Each row was made from one small tree. The marks that hang from a mark follow it in brackets, in alphabetical order. Every link used is in the known rows. Write each row's tree.
In the rows, 128 means zero.
Known rows:
sikip{dasi}: [157 138 156 114 112 162 133 107 107 137 108 122 155 161 135 126 164 149
 128 116 101 140  84 114 129]
lomi{dasi para{safop{sikip}} sepav}: [132 118 142 152  79 115 132 122 198 151  76 127  75 252  74 157 182 141
 113 115 129 154  84 102 116]
safop{dasi para{sikip} sepav}: [139 130 126 132 118 163 150 138 164 211 160 142 107 118 125 148 143 166
 155 129 112 139 158 112 105]
lomi{sepav sikip{dasi}}: [126 131 139 136  87 144 135 126 160 134 100 121 123 168  66 141 172 149
 140 118 117 149  71 103 132]
safop{dasi sepav sikip}: [114 144 118 142 113 120 155 138 166 199 142 135 122 142 113 144 163 154
 152 153 108 141 158 125  88]
para{dasi safop{lomi} sepav sikip}: [230 125  93 114 101 214 113 115 170 205 142 146 116 215 161 158 135 147
 135  92 103 145 124  81 115]
safop{lomi}: [133 146 141 136 117 140 141 120 121 172 112 126 119 150 121 139 148 125
 138 153 113 138 117 118 142]
lomi{dasi{sepav}}: [142 137 154 129  96 130 126 118 148 127  94 118 114 184 123 127 150 139
 104 125 121 168 112 108 120]
lomi{sikip}: [119 142 124 150 102 139 140 123 149 128 110 121 139 105 103 143 154 131
 128 129 125 148  93 110 125]
para{dasi{sepav} safop}: [169 153 106 107 110 172 117 113 154 153 127 135 138 194 162 150 160 152
 134  91 101 145 139 105 107]
lomi{dasi para sepav}: [126 118 157 156  81 109 130 118 181 127  71 122  73 223  65 132 171 133
 114 119 135 153  73 101 127]
para{dasi sepav sikip}: [218 126 112 124  97 191 117 112 159 160 143 138 133 180 148 120 123 147
 139  89 109 148 116  80 105]
safop{lomi sepav sikip{dasi}}: [123 141 138 118 103 147 156 131 135 213 118 135 126 180 121 143 176 137
 150 164 103 132 121 122 126]
safop{dasi}: [134 143 131 145 125 132 138 122 138 166 130 124 126 131 122 137 149 156
 137 133 110 145 136 120 110]
safop{dasi lomi para}: [112 138 122 140 131 131 154 135 134 245 146 134 105 157 125 148 147 171
 151 150 109 133 161 126 135]
safop{para sepav}: [119 143 122 126 116 138 152 129 148 163 142 135 127 131 120 140 151 133
 147 128 113 137 130 122 122]
sikip{dasi{sepav}}: [152 140 161  93 104 162 128 113 107 135 102 120 157 172 151 124 160 161
 123 115  95 140 107 110 125]
para{sepav sikip}: [204 121 134 124  96 176 125 118 149 145 128 128 133 156 139 133 116 137
 123 110 109 149 112  87 111]
dasi{sepav}: [134 149 149 107 103 136 129 122 127 126 108 118 142 149 146 131 140 144
 125 127 104 145 142 111 115]
safop{lomi{para} sepav{sikip{dasi}}}: [139 138 130 135  94 152 155 132 137 187 100 137 104 161 119 140 176 128
 138 149 120 107  97 128 128]
safop{para}: [127 142 131 132 120 132 148 122 131 158 136 129 139 147 127 136 142 146
 139 122 111 138 127 119 127]
lomi{para{safop{dasi}} sepav sikip}: [106 122 115 153  84 130 135 132 199 156  90 126  91 169  71 172 180 152
 131 112 127 135  92 101 119]
lomi{para sepav}: [120 129 149 143  93 116 135 120 161 126  89 122 101 185  82 136 164 133
 137 121 120 130  93 106 125]
sepav{sikip{dasi}}: [180 149 134 140 100 153 150 124 117 141 115 130 148 166 124 127 163 148
 129 118 113 122  88 130 105]

Write each row's tree:
[135 149 114 123 112 146 148 133 132 217 140 140 119 189 142 134 148 159
 153 129 111 125 152 120 133]  safop{lomi para{dasi{sepav{sikip}}}}
[133 132 127 139 111 141 134 116 152 156 101 127 120 156 137 159 166 146
 120 115 114 127 113 112 113]  lomi{para{safop{dasi}}}
[100 140 108 138 118 116 167 145 169 231 162 141 121 152 119 149 160 173
 161 145 108 136 175 128  93]  safop{dasi para sepav sikip}
[159 126 123 135  91 135 141 119 140 140  96 126 134 179 133 128 154 143
 113 109 116 116  87 111 112]  lomi{para{sepav{sikip{dasi}}}}
[192 136 110 129  96 145 140 122 133 144 122 128 149 190 130 124 141 145
 118 108 107 131  94 116 106]  para{sepav{sikip{dasi}}}
[127 129 150 124 105 150 134 132 142 218 107 128  95 154 145 146 147 168
 135 150 111 127 161 105 124]  safop{dasi{sepav} lomi{para{sikip}}}
[215 116 144 108  94 194 122 112 134 152 123 129 145 175 147 129 129 152
 121 102 101 146  94  85 116]  para{sepav sikip{dasi}}
[104 113 140 169  68 111 134 126 203 130  65 120  72 193  46 143 179 136
 112 119 147 157  56  96 131]  lomi{dasi para sepav sikip}
[139 133 133 131 100 169 139 124 153 191 111 139  95 145 127 140 161 122
 149 144 121 123 115 106 134]  safop{lomi{para{dasi sikip}} sepav}
[146 137 118 141 107 157 132 121 158 172 104 129 108 174 117 173 166 130
 116 131 120 155 100 111 136]  para{safop{lomi{dasi sikip}}}
[165 144 111 140 104 159 141 129 162 178 113 138  98 184 118 170 170 123
 122 135 119 143 108 124 120]  para{safop{lomi{dasi} sepav{sikip}}}
[213 139 120 126 109 214 117 110 162 166 138 145 128 172 154 157 151 145
 143  88 109 148 119  88 105]  para{dasi safop sikip}
[115 133 154 112  93 135 149 126 125 208  92 128 132 205 144 139 172 160
 134 152 103 120 126 113 128]  safop{lomi{para} sikip{dasi{sepav}}}
[166 151  97 130 114 159 132 115 161 174 137 140 142 201 145 154 169 148
 144 102 105 143 129 110  99]  para{dasi safop{sikip}}
[164 144 141 141  93 135 142 129 146 135 111 128 119 201  77 131 163 145
 144 120 113 134  91 121 112]  lomi{sepav{sikip{dasi}}}
[147 126 155 124 101 161 142 132 145 212 121 134  94 187 133 145 137 154
 129 139 119 151 138 102 142]  safop{lomi{dasi{sepav}} para{sikip}}
[122 138 141 105 105 133 156 130 128 193 134 133 160 197 146 136 158 179
 141 124  97 134 144 117 112]  safop{para sikip{dasi{sepav}}}
[102 142 123 122 113 110 158 143 152 226 151 133 136 177 142 144 147 196
 148 136 101 138 196 121  92]  safop{dasi{sepav} para sikip}
[135 130 135 129 102 143 139 115 146 154  95 128 135 178 141 156 175 145
 120 114 110 124 100 110 114]  lomi{para{safop{sikip{dasi}}}}
[189 139  71 120 105 156 126 116 174 181 143 140 145 234 152 150 151 151
 132  89  99 146 128 101  95]  para{dasi safop{sikip} sepav}
[152 142 120 116 109 161 141 122 153 167 123 135 141 179 136 167 176 140
 133 122 100 141 115 117 105]  para{safop{sepav sikip{dasi}}}
[183 158  97 116 104 171 124 120 155 157 130 139 137 200 159 150 162 154
 135  91 105 135 137 112  96]  para{dasi{sepav{sikip}} safop}
[120 132 137 142  81 132 130 126 169 128  87 117 113 153 104 138 156 142
 101 125 134 172  95 101 123]  lomi{dasi{sepav} sikip}
[125 139 114 154 105 135 158 143 157 223 118 139  83 144 112 148 169 146
 145 159 123 110 137 133 112]  safop{dasi lomi{para} sepav{sikip}}
[171 121 152 122  98 186 128 110 144 149  95 131 127 162 149 158 165 147
 118 102 111 127  89  95 119]  lomi{para{safop sikip{dasi}}}
[168 121 156 111  93 185 125 112 144 148  92 129 128 167 157 157 163 153
 115 102 108 126 101  93 116]  lomi{para{safop sikip{dasi{sepav}}}}
